Each row comes from the steps of one path. Every step used is in the known rows, and no mark comes twice. Write the path behind each row, first mark first.
Known rows
P -> Y -> E: [ -7  -5 -11   0  -6   4 -21  -3   6  -9   4   1   2  -4  22  16 -20   4
 -21   2  -7   3  -6  -2  10   9  -4   5 -26   5  -2]
J -> Q -> P -> Y -> E: [-17  -7 -12   0  23   4  38   1   7  -6   2  13  -5  -6   6   6 -35   3
 -33  -8   0  -4 -14  -8   5   1  -1  -4 -18 -30 -12]
J -> Q: [ -2  -6 -12   2  49  -3 -13  -6   8   1   7  14 -21  -3 -11  12  -2  -7
   9   2  12  -3  -1   3   5   0   9 -11  -8  30  -9]
S -> P -> H: [-25  -7  10  -3  -5   1 -42 -10  -3 -12  -7   2  -3   5  -4   6 -34  -1
  31  10   4  30   9  -3   5  -2  -8  -7   5 -37 -27]
P -> Q: [-18 -16  -4   1  -7  -1 -23  -3   2  -3   3  20   4  -6  -5   4  -8  -5
   0   4   2 -25   1   1  -3   0  -4  -1   7  15 -25]
P -> Y -> C -> Q: [  6   2  -4   1   8  -7  -8  12  -3  -2   8  -2   6  -7  14  28  42   4
 -27   5  -4 -16  -8   2  22  -2 -17 -37  13  12   0]
J -> Q -> C: [  8 -12  -4   1  45  -4 -18  -7  12  -4   0   2 -31   5 -16   3   9  -4
   2  -1   3 -12   6   0  -6  -3  15  11   1  17 -13]
E -> Y -> C -> Q -> P: [ 15  11   1   0 -20 -14  49  16  -8  10 -10 -12  17   3 -13   1  45  13
  -8 -23   4   1 -17   4  14  -4 -12 -40   1 -19  18]
C -> Q: [  3 -11 -13   3  -3 -14 -11  -3   4   8   5   6  -9  -2  -6  31  30  -3
   7   4  -1  -3  -3   6  18  -2 -12  -4   6  26  -4]
E -> Y -> J -> Q -> P -> S: [-19   9   6   0  35   5  33  12  -8  -1  -8  11 -26   0  -5 -17 -54   1
  -1 -16   8  41  -9  -2  -4 -10 -12  10 -24 -20  16]
E -> Y -> R -> Q: [ 11  16   0   4 -55 -12  17 -13  -4  10   4  -9  32  -3 -23  -5  23   1
   2 -12  14   5   8  12  -2  16  10   1 -11  22  22]
J -> Q -> P: [ -8  -8  -6   0  22   1  33  -4   6   4  -1  15  -8  -2 -21  -1 -14  -4
  -5  -2   8 -10  -6  -2   3  -6  10 -14   0 -10 -14]
R -> Y -> C -> Q -> J: [ 45  12   1   2  20  -1  -7  14  -1   5  -2 -17  31  -3   3  22  46   2
  20   7 -11  -5 -27   4  -6  -1   2 -24   6  15  24]
R -> Q: [ 14  -7  -1   3 -33  -4  -3  -5   6   4   5   8  23  -3 -24  13  17  -7
   8   3   5  -6  17   4  -4   4  15   1  -3  30   4]
C -> Q -> P: [  1 -11  -5   0 -28  -9  36  -2   1  11  -4   8   7   1 -14  20  19   0
  -6   1  -4 -11 -10   0  18  -7 -10  -7  14 -16 -10]
R -> Y -> P: [ 10  15   5   0 -20   5  10  -9  -4   0   5  -6  20  -2   9  -7 -25  -1
  31   7   2   3 -19   1   8   5  11  10  -4  51  22]
P -> Y -> J -> Q -> C: [  5   1   4   0  55  11 -24  11   1 -10   1   1 -34   2   6   5 -30   1
 -29   6  -2 -24   5  -3 -10  -5   6  34  -3   4   8]
H -> P -> Q: [-37 -13  -2  -3  -7   1  -5  -2   2  -3   4  10  -5  -3   3   2  -8  -7
  15   3   9 -19  21  -4  -6   7   1 -10  19 -33 -37]
E -> Y: [-15   6  -4   0  -4  -3 -10  -3  -3   5  -6  -4  -3   1 -11  -4  -3   9
  11 -17   6   3   1   9   8   2  -3  -1 -17  22  12]
C -> Y -> J: [ 18   7   0   0  -4  12 -18  12  -4   6   5  -8 -10   0  23 -16   5  -1
   0  14 -10   4  -4   4   5  -1  -6  19 -13  17  33]
R -> Q -> P: [  9  -7   5   0 -60   0  44  -2   2   7  -4   8  38   0 -29   0   5  -5
  -6   0   1 -15  10  -1  -6   0  17  -1   7  -9  -1]
S -> P: [-15  -6   9  -1 -26  -2 -37 -10  -2  -1  -5  -6   2   6 -11  10 -13   3
  34   9  11  -4   7  -2   8   4   1 -11  -7 -17 -11]
C -> Q -> J: [ 17  -9  -7   1  21  -4 -37  -3   1  12  -6   4   6   0  -7  35  15  -1
   4   8 -11  -9  -6   5  -6  -5  -7   3   4  15  -2]
H -> P -> Y -> C -> Q: [-13   6  -2  -3  10  -6   8  12  -2  -3   7 -13  -3  -4  25  25  42   0
 -14   2   4 -11  13  -4  17   6 -10 -45  23 -35 -13]
R -> Q -> P -> Y -> E: [ -3  -5  -2   1 -55   3  49   2   6  -5  -2   5  37  -2  -8   7 -18   3
 -35  -6  -6  -8   2  -6  -5   5   8   7 -10 -30   0]
H -> P: [-21  -2  -2  -5  -7   4  -7  -8   5   4   2  -5  -8   3  12   8   0  -4
  20   5   7   0  21  -3   4  11  11 -13   2 -22 -15]
R -> Y -> J -> Q -> C: [ 37   9   5   2  43   8   4  12   6  -5   2  -9 -26   4  -3  -5 -16  -1
  23   5  -1  -8 -11  -1 -13   0  21  42 -11  16  23]
P -> Y: [-24  -4  -2  -1  -2   9 -20  -6   0  -4   2   7   2  -7   8  11 -18   2
 -20   7  -6 -22   4   2  14  -1  -7  -2   6   9  -7]
H -> P -> Y -> R -> Q: [-12  12   2  -1 -50   0  23 -15  -1   2  11  -7  25  -8   7   7   6  -9
 -16   9   9 -13  30  -1   0  21  13  -8  21 -39 -13]
R -> Y -> J: [ 22  12   5   0 -12  14  -5  11  -3   1   4  -9   9  -2  11   3 -26  -2
  28  13  -4   0 -17   3   3   6  12  27 -20  22  35]

Write each row's path
[-23 -11   7  -2 -28   5  15  -7   0  -1  -9  14   0   0   3  -5 -26  -5
  -3   7  -8  29  -3  -7   9  -9 -10  -9   3 -21 -19] : Q -> P -> S
[-10  11  10   2 -75  -8  56 -13  -8   6  -4   1  33  -2 -18 -20  -4  -2
  -9 -14   4  38   5   2  -1   6  -4  -3  -2 -30   7] : E -> Y -> R -> Q -> P -> S
[ -5 -13  -4  -2  -8  -6  29  -3   1   3  -7  13   4  -1  -6  16  -7  -6
  -8   2 -12  23 -10  -1  16 -13 -18  -2  25 -35 -26] : C -> Q -> P -> H
[ 41  -7  -5   4 -35  -7  10   0  11  -3   3 -16   3  10  -2 -15  50   5
  -4  -6 -15  11  14   0 -14   5  11  31 -12   7  19] : R -> Q -> C -> Y -> E
[-28   7   3   0 -12  -5  -1  -3 -11  -2  -2   9  10  -3  -5 -17 -30   7
   4 -20  13  -9  -5   4  -6   0 -10   9  -4  39   0] : E -> Y -> P -> Q
[ -1  14   2  -1  29   6  38  15  -6   9  -7   4 -11   1 -17 -15 -40   6
  -2 -19  13   1 -11   2  -7  -5   5  11 -26 -17  28] : E -> Y -> J -> Q -> P
[ 26  -3   3   1  48   4 -29   8   7  -2   1  -2 -35   7  -4   4 -14  -4
  -2   7   2  -6   2  -2 -15  -1  19  33 -16  17  13] : Y -> J -> Q -> C
[ -8 -11  -6  -3  -9  -2   8   2   9  -8   1 -12 -26   8  25 -27  32   3
   3  -8 -11  -2  17  -9 -16   8  -3  21  11 -55 -26] : H -> P -> Q -> C -> Y -> E
[-12  17   4  -2 -11  -3  -5  -7  -9   4  -4  -7   6   3   0 -12 -27   9
  10 -17  11  11  -5   6   5   3   0   4 -18  46  23] : E -> Y -> P
[ 16   7  -3   0  26  11  40  12  -4   8   3   4 -16  -1   3 -27  -9  -3
 -11   4   0  -2 -11  -1   0  -9  -1   8  -5 -17  22] : C -> Y -> J -> Q -> P
[  7  10  -1  -1 -14   3  -2  -9  -7   5   7  -5   2  -1  19 -23   3   1
   2   6  -3   6  -8   3  12  -3  -7   3   4  46  19] : C -> Y -> P
[ 25  -7 -16   3  44  -7   0  -3  13  -5   7  -9 -39   7   9 -16  35   3
  -2  -8  -7  14  -5  -2  -5   0   3  19 -17   6   5] : J -> Q -> C -> Y -> E
[ 16   1  -5   2  51   6 -27   9   3   2   9   9 -23  -3  -1  12 -25  -8
   6   9  11   2  -6   2  -4   0  12  12 -26  29  15] : Y -> J -> Q
[ 24  13   0   0  28 -11 -22  15  -8  10 -12 -18  17   2  -6  15  44  11
   1 -16  -3   2 -12   8  -8  -1 -10 -29  -9  12  26] : E -> Y -> C -> Q -> J
[-14   6  16  -2 -13   3 -32   6 -10 -13  -2 -16  15   0   9   6   3  10
   0   9   8 -17   3  -6  11   4  -3 -43   2 -31  -3] : S -> P -> Y -> C
[-19  15   6  -4   7   0 -13  -8  -9  -4  -7  -2   1   1   7 -15 -48   5
   8 -15   1  44  -5   4   3  -3 -11   9  -7  30  12] : E -> Y -> P -> H
[ 13  11   6   1 -30   7 -21 -14  -4   5   1  -1  51  -9  -2  14  -4  -5
 -36  16  -9 -23   7   4 -22  10   9   6  10  -3   5] : P -> Y -> R -> Q -> J
[ -4 -13   0   1  -9   0  -5  -1   2  -6  -1   2 -16   2   1 -31  35   4
 -10   2 -14 -31   8   0  -8  -9 -11  23  29  -2 -18] : P -> Q -> C -> Y
[ -7   6   5   1 -14 -15  43  14 -10   1  -9  -4   4   1  -2  -2  29   6
  -6 -21  -1  40 -14  -1  17  -9 -28 -41   4 -23   6] : E -> Y -> C -> Q -> P -> S
[ -2  -7   7  -1 -40   2  37  -3   3  -2  -7  15  34  -2 -24  -3 -18  -9
  -8   1  -7  21  10  -2  -8  -9   8   1  17 -28 -15] : R -> Q -> P -> H
[  8   4   2  -1  60  -1  -2 -11   1 -11   3   1 -36   4  12 -35  -8  -3
  -6   0  -9  33   0  -2  -5 -15  -5  22  22  22  -7] : J -> Q -> C -> Y -> P -> H
[ 14  -5 -15   2  -9  -1  -9  -2   6   2   8  -9  -8   1  23 -10  27   4
   3   1 -10  22  -9   1  10   6  -7   5 -25  14  15] : C -> Y -> E
[ 26  14   4   1 -10   4   2   9   0  -3   5 -18  24  -2   8  -3  28   0
  25   7   0  -1 -20   1   9   7  14 -30  -9  26  24] : R -> Y -> C
[-22  -9   3  -4  -7   1  11  -1   3  -4  -1  -5 -25   6  11 -32  34   1
   4  -3  -8 -26  29  -5 -12  -1  -6  14  41 -50 -31] : H -> P -> Q -> C -> Y
[ 31  -1  -6   2   2 -14 -16  11   1   3   7  -6   6   0   3  27  60  -2
  -1   5   1   2 -11   3  18   1  -4 -39   1  27   5] : Y -> C -> Q
[ -8 -14   1  -1  14   9 -52  -1   0   1  -8  16  17  -4  -7   8 -15  -3
  -5   8  -8 -30  -2   0 -28  -3  -1   6   8   5 -22] : P -> Q -> J
[-10   5   5  -4  57  13  -5  10   3  -7   1 -11 -42   6  19   1 -31  -2
 -14   3   3 -18  24  -9 -15   3  12  28   7 -47  -6] : H -> P -> Y -> J -> Q -> C
[-33 -15   8   1 -23  -3 -35  -5  -3  -9  -3  11   7   2 -18   4 -15   3
  26   6  14 -25   7  -3  -3   1  -8  -8   9 -26 -33] : S -> P -> Q
[ -5  -3   9  -2   8   8 -45  -7  -5   1  -6  15  22  -3   4   0 -37  -3
  -6   8  -4 -20 -10  -4 -32  -5   3  10   8  33 -11] : Y -> P -> Q -> J
[-35  -7   2  -4   0   2 -12  -9   2  -4   1   3 -23   2  21   5 -16 -11
  24   7   2  41  21  -7   7   5  -6 -13   6 -28 -29] : H -> P -> S
[ 17   7  -1   1  40  -2   5  -9   2   0   6  -5 -32   6   4 -32  16   1
  -3  -2   0  -1  -1   0  -4  -8   3  18  13  39   7] : J -> Q -> C -> Y -> P
